Each row comes from the steps of one walk. Every step used is in the known rows, and no mark comes twice. Write the walk behind each row, first mark first.
Known rows
posil -> solep -> kiru -> buzuk: [-0.215  0.208  0.180 -0.037  0.105  1.877  0.496 -0.083  5.824  0.478
 -0.969  2.704 -2.040  1.565  1.023 -0.800 -0.501  0.186 -0.140 -1.530
  0.826  0.998  0.891]
solep -> posil: [-0.243  1.293  0.496 -0.527  0.382  0.439  0.152  0.294 -2.117 -2.476
 -2.128  0.427  0.292 -0.311  0.564 -0.408 -0.002  0.365 -0.012 -0.829
 -0.541  0.434  0.385]
buzuk -> kiru -> gurig -> posil -> solep: [-0.249  0.515  1.552 -0.800 -0.336  0.991 -1.084  0.205  0.093 -1.848
 -0.938  2.518 -7.141  1.768  1.697 -1.270 -0.149 -0.730  0.002 -0.650
  1.680  3.295  0.992]
kiru -> posil: [-0.175  1.456 -0.238 -0.159  0.144  0.304  0.464 -0.034  0.519 -2.281
 -1.575  0.721  0.143  0.686 -0.318 -0.184 -0.277  0.416 -0.299 -0.039
  0.575  1.143 -0.807]
tuvem -> kiru -> posil -> solep: [ 1.132  1.871  0.397 -0.590  0.067  1.964  0.623 -0.051  0.540 -2.002
 -1.321  1.909 -6.650  1.633  1.140 -0.808 -0.130 -0.287 -0.441  1.767
  1.888  1.351  0.359]
buzuk -> kiru: [-3.269 -0.157 -0.365 -0.105 -0.475  1.805 -0.011  0.036  0.046 -0.852
 -1.092 -0.377 -0.603  1.633 -0.163  0.623  0.266 -0.218  0.241 -0.238
 -1.409 -1.194  0.487]
vizo -> kiru -> posil -> solep: [-2.177  1.982  0.224 -0.387 -0.208  1.009  0.225  0.144  0.514 -2.105
 -1.745  1.739 -7.418  2.170  1.031 -0.721 -0.283 -0.401 -0.415 -0.149
  1.440  2.393 -0.429]
kasa -> posil -> solep: [ 0.501  0.862  1.100 -0.462  0.541  1.047  0.212 -0.140  0.382 -2.733
  0.230  0.934 -6.678  0.882  1.727 -0.367 -0.334 -0.835 -0.478 -0.080
  2.085  1.105  0.642]
buzuk -> kiru -> tuvem: [-2.849 -0.796 -0.422  0.041  0.035  1.994  0.582  0.092  1.684 -0.616
 -2.237  1.690 -2.167  1.409 -0.172 -0.391  1.089  0.258 -0.158  0.328
 -0.091 -1.165 -0.212]
gurig -> posil -> solep: [ 1.536  1.681  1.716 -0.860  0.115  0.011 -1.086  0.186  0.313 -1.147
  0.177  1.616 -7.325  1.138  1.920 -1.093  0.027 -0.916  0.076 -0.558
  2.081  3.646  0.431]
posil -> kiru: [ 0.161 -0.427  0.277 -0.356  0.530  1.561  0.303  0.163  0.113 -0.057
 -0.073  1.525 -2.543  0.710  0.521  0.471  0.013 -0.193  0.438 -0.144
  0.147  0.252  0.597]
gurig -> kiru -> vizo: [-1.804 -3.992 -0.026 -0.485 -0.583  3.455  0.342  0.189  0.858  0.087
 -0.877  1.357 -1.111  0.646  0.138 -0.934 -0.088  0.050 -0.314  2.271
  1.352  1.419 -0.653]
tuvem -> vizo -> kiru -> gurig -> posil: [-2.177  0.220  1.248 -0.272  0.109  1.552 -2.005  0.383  0.781 -2.211
 -0.447  1.413 -0.670  0.530  0.643 -0.464 -0.451  0.253 -0.811 -0.603
  1.486  3.026  0.221]
dibi -> buzuk -> kiru -> gurig: [-3.618 -2.116 -0.570 -0.212 -0.840  1.571  0.459  0.239  3.303 -0.819
 -2.785  1.951  1.073  1.464 -0.291  0.124 -0.348  0.554  0.113  0.193
 -1.158  0.190  2.303]
tuvem -> kiru -> buzuk: [ 0.641  0.340 -0.113  0.608 -0.296  2.428  0.313 -0.176  7.569  0.081
 -1.473  1.695  2.144  0.971 -0.043  0.128 -0.201  0.601 -0.565  1.714
  0.620 -0.533  1.268]
buzuk -> kiru -> posil -> solep: [-1.554  1.141  0.167 -0.585 -0.135  1.476  0.602 -0.022  0.467 -2.243
 -2.096  1.647 -7.007  2.733  0.796 -0.576 -0.164 -0.545 -0.008 -0.233
  0.932  1.239  0.103]
gurig -> kiru -> buzuk: [-1.783  0.772 -0.027  0.378  0.007  3.317  0.398 -0.017  7.353  0.478
 -1.771  1.422  0.866  1.582 -0.086 -0.168 -0.187  0.091 -0.152  2.010
  1.517  1.747  0.879]
kasa -> posil -> solep -> kiru: [-0.261  1.429  0.837 -0.772  0.862  2.640  0.250  0.043 -1.683 -2.316
  1.075  1.011 -5.390  0.548  1.960 -0.421 -0.142 -0.355 -0.360 -1.349
  0.979  0.825  0.640]
solep -> kiru -> vizo: [-0.687 -4.548 -0.154 -0.632 -0.481  1.972  0.279  0.166 -0.555 -0.046
  0.051  1.816  0.308 -0.130  0.403 -1.021 -0.323  0.595 -0.363 -1.273
 -0.161 -0.042 -0.929]
solep -> posil -> kiru -> tuvem: [-0.293 -0.280  0.388 -0.575  1.037  2.123  0.939  0.381  0.270 -1.491
 -2.762  3.453 -3.555  0.483  0.781 -0.766  0.874  0.511 -0.004 -0.099
  0.816  0.248  0.073]
kasa -> posil: [-0.227  0.908  0.667  0.018  0.622  1.180 -0.027 -0.160  0.488 -3.641
  0.477 -0.515  0.094 -0.261  0.628  0.603 -0.238 -0.128 -0.636 -0.034
  1.081  0.009  0.313]
dibi -> buzuk -> kiru -> gurig -> posil: [-1.878  0.287  0.983 -0.696 -0.568  1.118 -1.302  0.423  2.980 -2.288
 -1.814  1.983  0.013  1.230  0.739 -0.164 -0.078  0.257  0.090 -0.494
  0.110  3.407  1.821]
buzuk -> kiru -> tuvem -> vizo: [-2.979 -3.055 -0.491 -0.137  1.101  3.384  0.511 -0.067  2.484 -0.279
 -1.479  0.894 -1.343  1.463 -0.592  0.074  0.205  0.284 -0.745  0.596
  1.042 -2.587 -0.287]
gurig -> kiru -> vizo -> tuvem: [-2.003 -3.274  0.073 -0.108 -1.397  2.955 -1.137  0.364  2.885 -0.322
 -3.772  1.481 -2.801  0.640 -0.892 -0.842  1.124  0.165 -0.619  1.811
  2.480  0.441 -1.213]

Write each row's walk
[-1.046 -1.912  0.341 -0.539  1.993  4.070  0.692 -0.082  1.363 -1.636
 -0.044  1.700 -4.491  0.744  0.920 -0.560 -0.082  0.225 -1.242 -0.098
  2.623 -1.304 -0.105]	kasa -> posil -> solep -> kiru -> tuvem -> vizo
[-4.241 -0.701 -0.738 -0.472 -0.673  1.817  0.596  0.244  4.590 -0.568
 -2.480  0.332  0.190  2.163 -0.056  1.193  0.176  0.113  0.515  0.303
 -2.015 -0.118  2.206]	dibi -> buzuk -> kiru
[-0.790  2.025 -0.260 -0.498  0.473  1.721  0.532  0.090 -0.995 -2.471
 -0.843  0.938  0.054  0.526  0.195 -0.266 -0.208  0.701 -0.263 -1.108
  0.002  1.058 -0.726]	solep -> kiru -> posil
[-0.863 -2.731  0.254 -0.308  2.066  3.815  0.731 -0.051  2.681 -1.596
 -0.577  1.821 -2.648  0.736  0.240  0.292 -0.080  0.256 -0.963  0.626
  2.492 -1.667 -0.010]	kasa -> posil -> kiru -> tuvem -> vizo
[-0.166  0.089  0.406 -0.045  0.437  1.904  0.584  0.134  6.135 -1.055
 -3.043  3.157  0.492  1.322  0.539 -0.026 -0.479  0.465  0.157 -1.090
  0.384  0.839  1.241]	solep -> posil -> kiru -> buzuk
[-0.921 -2.355 -0.015 -0.556  1.671  3.457  0.672  0.008  1.150  0.290
 -0.292  1.993 -4.499  0.886  0.607 -0.906  0.055  0.257 -0.910 -0.072
  2.025 -1.319 -0.258]	posil -> solep -> kiru -> tuvem -> vizo
[ 0.191  2.259 -0.189  0.072 -0.492  2.508 -0.393  0.101  1.963 -3.011
 -3.404  1.018 -1.153  0.757 -0.677  0.049  0.822  0.703 -0.858  2.202
  1.611 -0.121 -0.482]	vizo -> tuvem -> kiru -> posil
[-1.919  2.654 -0.144 -0.352  0.378  3.251  0.578  0.115  0.409 -2.366
 -1.765  0.419 -1.293  1.274 -0.089 -0.163  0.038  0.103 -0.237  2.456
  1.536  2.457 -0.427]	gurig -> kiru -> posil
[ 0.532  1.248  0.361 -0.598  0.149  0.319  0.613 -0.055  0.409 -1.691
 -1.372  1.927 -6.595  1.676  0.928 -1.058 -0.360 -0.423 -0.163 -0.054
  1.842  2.019 -0.207]	kiru -> posil -> solep
[ 0.545  0.930  0.086  0.258 -0.794  2.739 -1.093  0.184  1.892 -0.809
 -2.279  0.408 -1.633  0.049 -0.488  0.295  1.355  0.363 -0.789  2.799
  1.224 -1.594  0.374]	vizo -> tuvem -> kiru
[-4.001 -2.257 -0.272  0.323  0.024  2.024 -0.418  0.171  0.571 -0.666
 -1.070  1.274  0.090  0.517 -0.436 -0.186 -0.856  0.590 -1.061  0.039
  0.571 -0.320  0.308]	tuvem -> vizo -> kiru -> gurig
[-0.114  0.832  0.434 -0.763  0.437  1.893  0.267  0.125 -1.965 -0.040
  0.772  1.315 -5.481  0.699  1.582 -0.829  0.010 -0.271  0.042 -1.262
  0.276  0.683  0.448]	posil -> solep -> kiru
[-2.817 -1.822 -0.276  0.079 -0.651  1.513 -0.028  0.046 -0.313 -1.026
 -1.732  1.418  0.413  1.031 -0.413 -0.312 -0.288  0.286 -0.118 -0.161
 -0.693 -0.678  0.962]	buzuk -> kiru -> gurig
[ 0.625 -0.936  0.034  0.188 -0.355  2.195  0.048  0.023 -0.252 -0.759
 -0.717  1.755  0.765 -0.321 -0.045 -0.528 -0.183  0.657 -0.685  2.296
  0.511 -0.553  1.307]	tuvem -> kiru -> gurig
[-1.290 -2.449 -0.306 -0.344  1.685  3.385  0.532 -0.004  1.182  0.179
 -0.188  1.331 -1.039  0.276 -0.049 -0.445  0.098  0.646 -0.932 -0.058
  1.390 -1.937 -0.455]	solep -> kiru -> tuvem -> vizo
[-3.626  1.023 -0.821 -0.549 -0.412  1.758  0.933  0.176  4.180 -2.818
 -3.541  0.943  0.260  2.383 -0.360  0.780 -0.157  0.528  0.154  0.228
 -1.004  1.052  0.939]	dibi -> buzuk -> kiru -> posil
[ 0.933  1.115  1.415 -0.783  0.617  1.395 -1.016  0.359  0.352 -1.326
  0.185  1.817 -3.185  0.751  1.258  0.228  0.194 -0.347  0.458 -0.686
  0.958  2.869  0.590]	gurig -> posil -> kiru
[-1.223  0.590  1.218 -0.449 -0.411  1.080 -1.672  0.293  0.093 -2.406
 -0.945  1.560 -0.356  0.912  0.617 -0.503  0.011  0.052 -0.066 -0.849
  0.487  2.702  0.715]	buzuk -> kiru -> gurig -> posil
[ 1.903  1.124  1.745 -0.774 -0.138  1.369 -1.087  0.185  0.099 -1.606
 -0.255  2.730 -6.827  1.003  1.908 -1.412 -0.083 -0.482 -0.356  0.906
  2.494  3.335  1.237]	tuvem -> kiru -> gurig -> posil -> solep
[-3.562 -0.788 -0.168  0.393 -0.735  0.895 -0.438  0.264 -0.224 -0.837
 -1.236  1.544 -0.067  0.407 -0.135 -0.459 -0.427  0.532 -0.619 -0.163
 -0.067  0.757  0.329]	vizo -> kiru -> gurig
[-4.701 -0.712 -0.335  0.223  0.409  2.441 -0.513  0.183  1.041 -0.464
 -0.346 -0.582 -0.939  1.090 -0.227  0.742 -0.404  0.151 -0.927  0.121
  0.164 -0.730 -0.281]	tuvem -> vizo -> kiru
[-0.455  0.388  0.543 -0.515  1.055  2.676  0.747  0.092  0.255 -1.786
 -0.514  2.833 -6.078  0.543  1.627 -1.226  0.739  0.163 -0.644 -0.550
  1.814  0.344 -0.137]	kasa -> posil -> solep -> kiru -> tuvem
[-0.675 -4.255 -0.063  0.025 -1.559  0.598 -1.244  0.255  2.945 -0.310
 -3.592  1.721 -1.567  0.139 -1.020 -0.842  0.871  0.420 -0.668 -0.134
  1.766 -0.628 -1.486]	kiru -> vizo -> tuvem
